Known rows, with every step that occurs:
K > M > P > W: [-18.7,-23.3,-7.3,6.2,-21.8,-48.2,-20.7,-26.7,6.4,6.8,5.0,-6.5,9.2,-3.0,-15.7,-11.4,-0.2,9.8,7.7,-23.0,-9.3,-6.7,-6.3,15.1,41.6,18.9,-1.0,15.8,18.4]
F > D > A > P > V: [16.6,-21.1,-13.8,15.0,-16.2,-35.9,0.9,-35.7,0.0,-3.3,-10.2,23.2,-4.1,-17.2,-7.5,-16.6,-2.6,1.8,-7.6,-28.3,-5.9,30.5,8.5,-7.6,37.3,3.4,1.5,34.3,12.7]
W > G > M > P > F > D > A: [12.8,-31.1,-25.3,6.6,-19.6,-41.2,-7.7,-27.4,2.9,-6.0,-6.5,25.0,16.9,-30.2,-11.5,-23.0,1.1,12.4,-19.9,-34.4,-27.6,14.9,14.7,3.3,15.5,38.1,-9.2,25.2,9.6]
A > P > W > G: [-6.4,-31.0,-18.1,3.9,-18.7,-36.0,-10.0,-28.1,-14.8,17.7,-11.2,14.2,-3.3,4.7,-5.0,-22.5,-1.8,11.8,-7.3,-25.3,-5.8,1.0,-9.3,24.2,55.7,11.5,-13.9,25.1,8.8]
G > W: [-2.7,-10.8,-11.3,9.6,-24.5,-40.2,-13.2,-14.2,-17.0,4.4,-16.3,6.7,-1.1,-5.9,5.6,-24.2,-1.9,-7.2,-4.1,-14.8,-6.0,8.3,5.6,10.0,16.9,24.6,-13.6,12.6,21.1]
U > F: [-9.4,-22.6,1.1,-6.6,-20.7,-38.6,-0.8,-19.6,-20.9,1.0,-9.7,8.8,15.7,-14.9,14.8,-28.1,14.5,-13.1,-3.5,-6.1,-0.4,16.4,-8.4,-0.1,14.1,23.2,-2.9,14.2,15.1]
A > P > F > K: [7.0,-10.1,-17.0,5.2,-17.8,-44.1,-5.5,-33.9,-14.7,16.6,11.1,17.4,8.6,-25.7,7.4,-20.6,16.7,-3.3,-4.1,-31.1,-0.5,20.3,-7.0,1.7,24.6,24.6,1.3,23.5,11.7]
K > M > P: [-3.6,-14.2,3.7,4.3,-18.2,-41.3,-13.0,-27.5,0.8,2.0,-5.2,-6.3,8.6,-7.8,-20.2,-19.9,4.8,2.6,4.2,-19.5,-13.8,-2.0,-7.2,6.2,20.7,19.5,-2.0,16.7,19.9]
U > F > K > M: [-0.7,-9.1,-0.2,-16.8,-25.5,-45.4,-0.5,-19.9,-5.9,1.8,0.6,4.3,26.4,-33.0,10.0,-15.5,19.6,-15.1,2.2,3.7,-0.1,14.3,-20.3,-7.8,15.8,23.1,3.1,17.7,13.9]
A > P > F: [0.1,-24.0,-9.2,9.2,-15.3,-40.9,-13.4,-37.0,-19.7,13.5,-2.7,13.6,2.9,-14.5,-0.3,-21.5,15.8,6.2,-12.5,-31.8,-1.4,19.7,-2.6,12.4,23.6,20.0,-4.6,23.8,12.4]
P > F > K: [3.9,-2.9,-9.8,-1.1,-19.2,-47.4,-0.7,-23.7,-13.9,9.9,13.9,17.0,16.7,-32.3,23.8,-20.9,18.4,-7.2,1.8,-19.1,1.2,10.2,-2.2,-5.1,9.5,29.6,-2.1,20.9,15.7]
M > G > W > P: [1.0,-34.0,-16.0,7.5,-20.6,-35.2,-9.0,-25.0,-19.1,-4.7,-12.3,3.4,-3.0,0.4,-3.2,-36.2,2.4,-9.5,-4.8,-14.5,-26.0,-5.4,-2.7,20.3,22.8,22.4,-13.0,18.1,4.8]
D > A > P > F > U: [9.7,-35.4,-19.5,17.4,-11.7,-41.0,-18.3,-28.8,-7.6,2.2,6.8,26.1,6.2,-22.4,16.9,-18.0,14.1,12.4,-5.5,-26.2,-11.7,11.1,15.2,10.4,27.7,41.2,8.5,23.9,14.3]
D > A > P: [18.1,-22.6,-12.0,5.5,-18.6,-37.7,-10.4,-34.7,-4.8,-1.7,-9.6,5.6,-9.3,-1.5,0.1,-18.3,-1.0,4.8,-8.1,-31.6,-17.6,8.1,3.3,5.6,25.4,21.3,0.3,23.3,18.6]
F > D > A > P > W > G: [7.3,-33.5,-24.0,5.6,-20.7,-39.3,-8.0,-34.8,-4.2,2.3,-13.7,26.0,-1.1,-5.2,-2.7,-13.8,-13.5,20.2,-13.2,-31.9,-10.5,17.1,1.9,4.6,58.5,9.2,-6.8,33.1,8.2]
W > P: [-8.5,-23.2,0.0,1.7,-22.2,-38.9,2.8,-19.8,-15.4,2.5,-7.4,6.6,-0.6,-7.3,-3.8,-34.3,5.0,-5.6,-3.2,-19.3,-13.1,8.6,-12.9,9.0,6.4,9.5,-13.4,15.3,11.6]
F > P: [-1.0,-4.4,0.1,15.3,-20.2,-43.2,12.3,-24.8,-13.5,13.8,-4.8,12.6,2.8,-6.9,1.8,-32.4,4.4,-7.3,13.3,-19.4,-4.5,9.2,-5.6,-9.4,15.0,19.0,3.7,22.8,22.6]
W > G > M > P > A: [7.3,-14.6,-23.7,12.4,-17.5,-35.9,-10.5,-18.4,4.6,3.9,5.1,-0.2,9.9,-11.7,-4.4,-31.9,-1.7,11.0,-11.5,-28.0,-28.2,-14.3,-9.5,28.5,34.9,46.1,-14.5,14.5,9.7]
G > M: [3.5,-10.7,-3.7,10.4,-30.1,-41.3,-6.8,-14.5,-10.7,8.3,-6.6,8.0,2.7,-13.6,5.0,-26.1,7.6,-1.9,-0.3,-18.5,-9.9,6.1,10.4,16.0,6.0,32.8,-14.4,12.8,17.9]
F > D > A > P > W: [6.3,-23.8,-20.7,16.1,-25.5,-44.0,-15.1,-35.8,-0.3,0.2,-4.8,15.7,-3.4,-6.3,-1.2,-11.1,-11.3,17.3,-3.3,-41.1,-6.5,25.0,11.5,-5.1,50.2,12.7,4.9,25.2,12.9]
D > A > P > F > K > M: [23.8,-20.7,-18.6,-5.3,-19.9,-47.1,-16.0,-40.5,8.8,3.3,8.3,9.6,12.6,-34.1,0.1,1.5,15.0,6.5,-10.8,-25.7,-10.7,13.4,-11.1,3.8,24.8,29.9,7.4,29.1,15.1]
W > G > M: [5.8,-15.4,-7.8,-0.8,-23.5,-34.2,0.2,-14.3,-13.9,10.6,-14.9,16.2,3.2,-11.6,0.8,-29.4,5.0,0.8,-10.1,-9.3,-14.4,0.3,3.0,25.1,14.5,29.0,-26.4,19.9,11.9]
M > G > W: [11.6,-17.9,-14.9,10.9,-19.2,-36.0,-15.3,-26.7,-18.8,-2.0,-12.3,3.0,-1.1,-0.5,13.2,-27.1,4.4,-6.7,3.0,-15.8,-14.8,-10.3,12.9,14.4,28.3,31.1,-10.4,19.4,9.8]
A > P: [3.9,-13.4,-2.8,10.4,-18.0,-36.2,-6.8,-29.8,-18.2,11.3,-9.7,6.2,-7.8,-0.8,-7.8,-26.4,4.1,1.9,-1.9,-27.2,-3.1,12.9,-0.7,7.4,26.0,13.6,-5.4,19.9,15.4]
V > P > F: [-9.0,-25.3,-4.8,1.5,-23.6,-38.8,-4.9,-24.8,-17.9,7.4,-0.9,14.7,2.0,-9.6,3.0,-18.2,11.2,-10.1,-8.4,-28.6,-2.6,13.8,9.1,4.6,16.4,19.6,-4.9,6.1,13.5]
K > M > G: [14.7,-17.6,3.3,-1.6,-16.8,-38.1,-11.0,-38.1,-9.6,1.2,-7.8,-2.9,5.8,-7.9,1.1,-13.5,13.3,1.2,9.2,-6.3,-13.8,-14.7,0.2,13.5,24.2,19.1,-6.4,26.2,11.4]
M > P > F > D > A: [6.9,-21.4,-16.8,10.0,-15.3,-45.0,-11.7,-35.3,-0.3,-10.6,2.4,14.2,16.0,-25.1,0.4,-18.1,0.3,8.7,-8.6,-39.2,-17.1,20.4,12.2,-15.4,15.0,29.3,6.8,21.3,15.6]

Rows:
[-17.1,-37.4,-15.6,6.9,-23.8,-41.4,-13.4,-19.3,-20.7,3.2,-8.1,13.5,4.4,-18.1,-1.3,-28.5,9.3,-5.4,-23.4,-19.0,-12.2,19.0,-10.9,21.7,8.1,20.3,-13.5,12.0,11.2] -> G > W > P > F
[12.4,-43.9,-32.5,11.0,-19.4,-40.0,-15.1,-38.5,-9.9,-16.6,-8.6,19.4,8.6,-22.6,5.5,-23.8,2.5,0.7,-19.3,-26.4,-29.1,17.3,11.2,5.6,19.8,24.0,-3.4,28.2,-0.2] -> M > G > W > P > F > D > A
[22.7,-1.3,-4.3,-5.0,-18.3,-43.5,-2.8,-37.1,-2.4,1.5,5.7,0.5,12.3,-21.1,8.9,-13.9,15.4,-5.6,16.2,-7.6,-11.6,-14.2,-0.4,1.3,25.3,27.9,-0.9,27.4,9.5] -> F > K > M > G
[-11.8,-31.5,-10.2,-5.6,-16.3,-40.8,-13.6,-26.6,3.7,8.7,-3.6,3.0,9.4,-3.1,-18.2,-14.7,-4.5,15.4,0.3,-15.4,-14.2,-13.3,-16.2,22.5,46.1,16.4,-11.6,20.8,13.2] -> K > M > P > W > G
[0.0,-19.8,-7.3,15.9,-17.0,-40.7,-9.1,-39.3,-19.5,12.2,-7.8,26.9,7.2,-23.1,-6.9,-20.6,12.0,6.9,-10.7,-35.1,3.9,43.3,7.1,-4.8,24.9,10.3,-2.9,28.1,8.1] -> A > P > F > D
[-13.4,-28.2,-16.9,2.8,-14.8,-40.8,-8.1,-20.8,-6.0,9.3,0.7,5.4,4.1,0.4,-3.6,-28.6,-6.2,9.0,2.1,-26.8,-15.4,-13.9,-7.4,16.3,45.8,22.3,-13.3,18.6,13.0] -> M > P > W > G
[-5.3,-17.4,-13.9,19.5,-23.4,-44.9,-10.7,-24.4,-6.7,4.7,2.6,17.6,16.7,-29.3,-13.5,-28.5,8.7,3.7,-4.9,-35.7,-9.9,30.6,18.3,-1.3,14.1,33.3,-1.9,19.6,10.8] -> G > M > P > F > D
[-10.6,-21.8,-12.0,-1.9,-20.7,-39.6,-5.3,-18.7,-16.6,11.4,-5.2,16.0,3.7,-1.8,11.4,-20.1,-2.5,7.8,-3.2,-14.0,-3.2,-9.1,-6.4,21.1,40.2,17.5,-19.2,22.7,12.7] -> P > W > G
[-12.7,-30.5,-4.6,0.8,-18.8,-42.4,-4.6,-27.7,-17.1,5.3,-1.9,13.1,5.8,-18.8,2.2,-29.4,15.3,-2.8,-13.6,-21.0,-10.8,13.0,-11.3,14.8,0.7,16.7,-11.0,17.8,9.3] -> W > P > F
[-4.5,-22.6,-25.0,17.2,-24.5,-40.2,-15.0,-16.1,-8.3,0.9,-0.6,-1.2,1.1,-6.7,4.4,-27.7,-3.7,1.2,-16.2,-20.3,-18.6,6.6,-18.7,25.7,26.1,26.9,-12.3,11.9,11.2] -> G > W > P > A
[-12.2,-24.0,-11.6,13.4,-23.4,-42.0,-15.6,-28.3,-12.8,17.0,0.9,6.1,-5.8,4.3,-0.2,-18.9,0.9,10.3,2.3,-32.2,-0.6,9.6,-2.0,16.9,48.6,12.5,-3.3,21.3,13.7] -> A > P > W
[-4.0,-35.9,-21.5,9.7,-25.8,-37.0,-10.8,-20.4,-8.1,18.8,-9.3,18.2,-4.7,-0.6,-9.1,-23.5,0.1,13.4,-12.0,-24.3,-11.2,2.5,-1.1,36.2,49.0,24.8,-17.9,22.6,6.8] -> A > P > W > G > M
[10.0,-41.6,-31.2,5.1,-26.2,-36.7,-15.6,-24.4,0.3,8.2,-6.0,15.7,-7.8,-1.7,-1.9,-15.8,-5.0,17.7,-18.7,-29.9,-22.4,-4.6,3.6,34.7,46.1,32.3,-13.1,24.1,10.4] -> D > A > P > W > G > M
[-4.1,-12.4,-5.7,-11.5,-21.3,-46.7,-1.8,-23.6,2.9,0.7,7.3,-1.2,26.2,-27.0,-7.4,-22.5,15.0,-13.6,7.1,-10.1,-10.6,11.4,-21.1,-12.4,21.4,29.5,11.8,12.9,15.0] -> U > F > K > M > P
[-1.3,-45.4,-17.5,0.0,-19.9,-38.7,-21.6,-34.9,-10.8,-3.2,-7.3,6.0,9.1,-17.3,-9.1,-19.3,15.2,-2.5,-16.9,-10.0,-23.5,-1.0,-10.7,32.0,18.6,22.7,-10.9,22.6,3.1] -> K > M > G > W > P > F
[-0.9,-37.5,-21.7,14.8,-21.4,-40.5,-10.0,-33.9,-21.3,-5.3,-10.0,22.5,10.1,-20.2,-3.7,-32.3,7.8,-3.8,-15.1,-21.6,-16.5,21.6,5.2,8.9,22.2,15.3,-7.4,24.9,-2.6] -> M > G > W > P > F > D
[-1.5,-14.7,-7.9,14.0,-23.8,-40.3,-10.1,-15.9,-1.5,2.9,1.4,-2.2,4.0,-7.8,-11.9,-33.2,3.6,0.8,2.9,-29.6,-20.0,1.3,9.4,11.2,13.9,38.0,-6.9,11.1,18.5] -> G > M > P
[-16.1,-31.1,-13.1,-3.1,-26.5,-36.4,-0.3,-18.1,-13.2,9.0,-7.1,14.7,-7.3,6.7,1.0,-19.1,-9.1,-2.5,-4.3,-22.8,-6.8,-5.7,-1.0,17.5,48.7,10.0,-13.7,7.1,9.0] -> V > P > W > G
[8.3,-24.6,-23.4,0.1,-19.8,-40.3,-2.4,-27.7,2.8,-4.2,3.8,1.9,3.7,-22.8,-6.2,-24.2,12.0,-19.3,1.7,-0.3,-19.8,-7.3,-15.9,19.7,33.8,15.4,-7.7,26.9,1.3] -> F > K > M > G > W > P > V
[18.4,-18.2,-11.3,13.2,-20.8,-38.2,-3.7,-39.5,-6.1,-3.2,-15.0,16.4,-2.9,-10.3,-8.1,-17.1,-6.0,10.1,-6.2,-35.2,-10.4,30.0,10.6,-13.2,28.9,11.4,2.1,28.2,15.0] -> F > D > A > P
[-8.8,-26.2,-16.7,3.4,-27.9,-41.4,-7.4,-13.0,-9.0,13.0,-4.9,15.7,2.1,-8.6,6.0,-22.5,-0.6,9.1,-7.7,-15.8,-11.5,-6.5,4.5,31.7,33.5,29.4,-22.4,18.1,9.8] -> P > W > G > M
[1.9,-22.0,-12.1,4.1,-20.6,-36.0,-1.3,-15.5,-5.8,5.9,-7.9,7.7,4.2,-7.0,-15.8,-37.5,-0.3,1.0,-5.2,-22.5,-27.2,-8.3,1.6,19.7,20.2,35.0,-17.8,16.0,11.7] -> W > G > M > P
[-4.9,-22.3,-12.8,12.9,-21.7,-43.1,-16.3,-20.4,-5.5,6.3,8.4,5.0,12.8,-21.1,-6.3,-29.7,14.4,1.0,-6.6,-32.2,-16.9,4.7,8.6,15.8,7.2,47.0,-3.2,12.0,15.4] -> G > M > P > F
[2.3,-8.5,-13.3,12.3,-25.5,-37.9,-6.5,-20.6,-5.6,4.0,6.4,0.9,-2.6,-2.1,8.5,-19.4,-2.8,-3.4,-3.2,-30.7,-7.8,3.1,-1.4,9.9,33.9,26.5,-1.1,2.2,11.8] -> V > P > A
[15.0,-9.2,-6.9,7.5,-21.6,-42.9,0.9,-29.5,-6.3,-8.2,-12.4,16.9,4.6,-17.4,7.0,-14.8,-6.4,3.8,-0.5,-22.5,-8.9,21.7,13.4,-14.0,15.8,15.9,-4.2,23.3,16.6] -> F > D > A
[-1.8,-30.1,-17.4,4.3,-16.2,-38.5,-8.1,-20.4,-7.4,9.3,-0.9,15.9,13.2,-20.8,-8.3,-31.8,11.7,5.6,-13.7,-27.4,-23.0,-0.6,0.9,24.3,14.0,44.2,-16.6,18.9,10.0] -> W > G > M > P > F
[-11.9,-28.5,-6.6,15.6,-19.6,-38.3,-7.7,-15.3,-17.2,8.2,8.8,29.4,7.4,-17.7,13.1,-23.3,15.9,-7.2,3.5,-18.1,0.8,17.3,18.9,7.8,24.6,29.8,2.6,3.8,14.1] -> V > P > F > U
[9.9,-29.0,-29.6,16.0,-19.5,-36.1,-17.3,-26.6,-9.5,-7.4,3.4,-3.6,1.1,-3.6,8.0,-32.4,1.0,1.4,-10.6,-21.1,-28.8,-12.7,-13.0,30.9,35.8,35.0,-9.6,18.2,-0.7] -> M > G > W > P > A
[15.1,-30.7,-17.1,3.5,-16.4,-40.3,-17.3,-38.5,-8.4,2.3,-1.9,12.1,2.1,-15.3,7.3,-12.1,8.5,10.2,-19.6,-34.2,-14.4,11.1,3.3,11.0,22.5,29.6,0.9,24.7,14.9] -> D > A > P > F
[-19.7,-40.0,-19.3,20.0,-18.6,-43.0,-16.6,-9.9,-18.9,2.1,0.4,29.7,12.0,-23.7,9.6,-33.2,13.8,-3.9,-8.9,-9.3,-9.7,18.6,4.4,21.6,14.4,32.4,-6.8,11.1,11.5] -> G > W > P > F > U
[-9.9,-16.3,-8.4,15.3,-15.0,-43.3,-7.6,-32.4,-14.0,2.6,1.9,16.0,15.6,-23.4,-7.4,-26.8,6.4,5.2,-0.5,-36.1,-5.5,27.1,4.9,-13.1,18.5,19.3,2.4,22.5,13.3] -> M > P > F > D
[1.2,-36.2,-20.7,-11.8,-25.6,-42.1,-6.7,-26.5,-8.1,-5.6,-3.6,2.1,18.5,-22.8,-1.5,-27.6,17.7,-21.1,-6.5,4.7,-21.5,4.4,-22.7,9.4,27.3,24.2,-0.5,18.9,-0.3] -> U > F > K > M > G > W > P
[-10.7,-22.9,-17.6,13.8,-29.3,-44.9,6.9,-16.6,-7.5,23.0,-2.3,23.1,5.6,-6.9,-0.3,-28.9,-0.2,4.9,2.6,-17.5,-10.9,-4.9,-5.5,18.5,35.4,28.9,-9.4,24.2,14.0] -> F > P > W > G > M
[-6.1,-14.4,-13.0,11.5,-19.0,-44.3,6.4,-24.3,-9.0,8.4,7.9,8.5,21.7,-19.0,19.5,-30.6,14.7,-6.3,-1.3,-15.1,-6.7,11.6,-27.5,-6.6,28.8,34.0,14.6,20.8,13.8] -> U > F > P > A
[39.1,-25.2,-24.3,-4.9,-14.1,-43.9,-17.8,-51.8,6.5,-0.7,11.7,5.3,11.5,-28.0,6.4,-2.1,20.1,5.1,-4.1,-25.6,-23.7,-3.3,-1.8,8.6,33.4,35.0,10.8,33.9,3.7] -> D > A > P > F > K > M > G
[-0.7,-4.7,-15.8,5.0,-15.5,-49.6,-5.2,-24.6,-4.0,6.0,19.8,7.6,17.7,-28.3,7.5,-28.2,11.9,-2.7,6.5,-32.0,-11.1,6.5,-3.4,-5.9,16.1,35.8,4.8,17.1,14.7] -> M > P > F > K
[5.5,0.4,-4.7,0.7,-19.5,-46.4,-4.0,-26.4,7.2,3.4,8.5,-4.0,14.9,-20.7,-12.1,-17.5,6.0,-2.2,14.8,-18.1,-13.5,3.2,-11.8,-4.8,22.0,24.1,3.6,17.1,19.7] -> F > K > M > P
[-10.8,-35.7,-16.7,2.5,-35.8,-36.5,-4.1,-10.2,-8.6,13.6,-4.7,16.4,-6.5,2.2,-5.3,-20.3,-5.4,-2.0,-8.3,-24.0,-11.7,-2.2,8.9,27.9,44.2,24.9,-18.1,5.2,9.1] -> V > P > W > G > M
[10.9,-30.3,-23.8,10.6,-20.7,-38.6,-24.1,-32.2,0.1,-5.4,1.0,-8.2,5.1,-7.6,-4.4,-18.7,5.0,8.0,-13.6,-8.6,-28.2,-13.2,-20.0,35.5,37.4,30.2,-8.8,19.6,-0.1] -> K > M > G > W > P > A
[12.3,-25.6,-12.6,-8.7,-16.6,-46.2,-4.5,-40.6,-5.0,1.7,16.0,7.8,17.8,-32.5,-0.3,-18.4,26.5,-3.5,-1.3,-13.5,-19.6,-2.2,-17.1,12.4,13.7,23.3,-3.1,27.7,-1.7] -> W > P > F > K > M > G
[-10.2,-23.8,-5.0,3.2,-17.3,-37.3,10.2,-21.2,-9.1,2.1,-0.3,8.1,-3.8,-13.8,-5.3,-34.7,9.4,-11.4,-3.5,-11.3,-9.7,8.0,-11.7,14.7,15.6,2.6,-14.1,22.4,10.5] -> W > P > V
[-4.4,-24.9,-20.8,-3.1,-26.5,-49.0,-12.7,-19.6,-4.7,4.6,1.2,9.6,14.2,-33.4,-2.5,-15.3,11.7,-8.1,-14.6,-8.2,-11.0,17.5,-21.9,13.8,10.0,20.3,-7.4,15.6,11.0] -> G > W > P > F > K > M
[0.2,-9.6,-13.6,-1.0,-26.7,-44.9,2.2,-21.0,-11.6,8.3,14.1,15.8,8.4,-24.2,12.2,-19.2,11.6,-17.3,0.4,-29.0,0.7,15.3,2.9,-8.5,18.1,26.1,2.5,5.7,12.2] -> V > P > F > K
[16.9,-24.3,-15.1,7.3,-13.4,-35.1,-5.1,-34.1,0.9,-0.2,-2.7,9.1,-11.1,-9.4,1.9,-19.2,3.7,-1.4,-10.2,-26.1,-12.9,8.0,-0.4,9.2,33.4,15.1,-1.6,30.3,14.5] -> D > A > P > V
[4.6,-2.6,-6.7,-6.4,-21.8,-49.2,-8.1,-27.8,-3.3,10.7,10.4,11.7,20.2,-37.3,11.5,-5.7,19.8,-2.7,0.0,-10.4,0.8,10.1,-8.7,1.2,11.5,25.3,-2.9,22.9,16.0] -> P > F > K > M
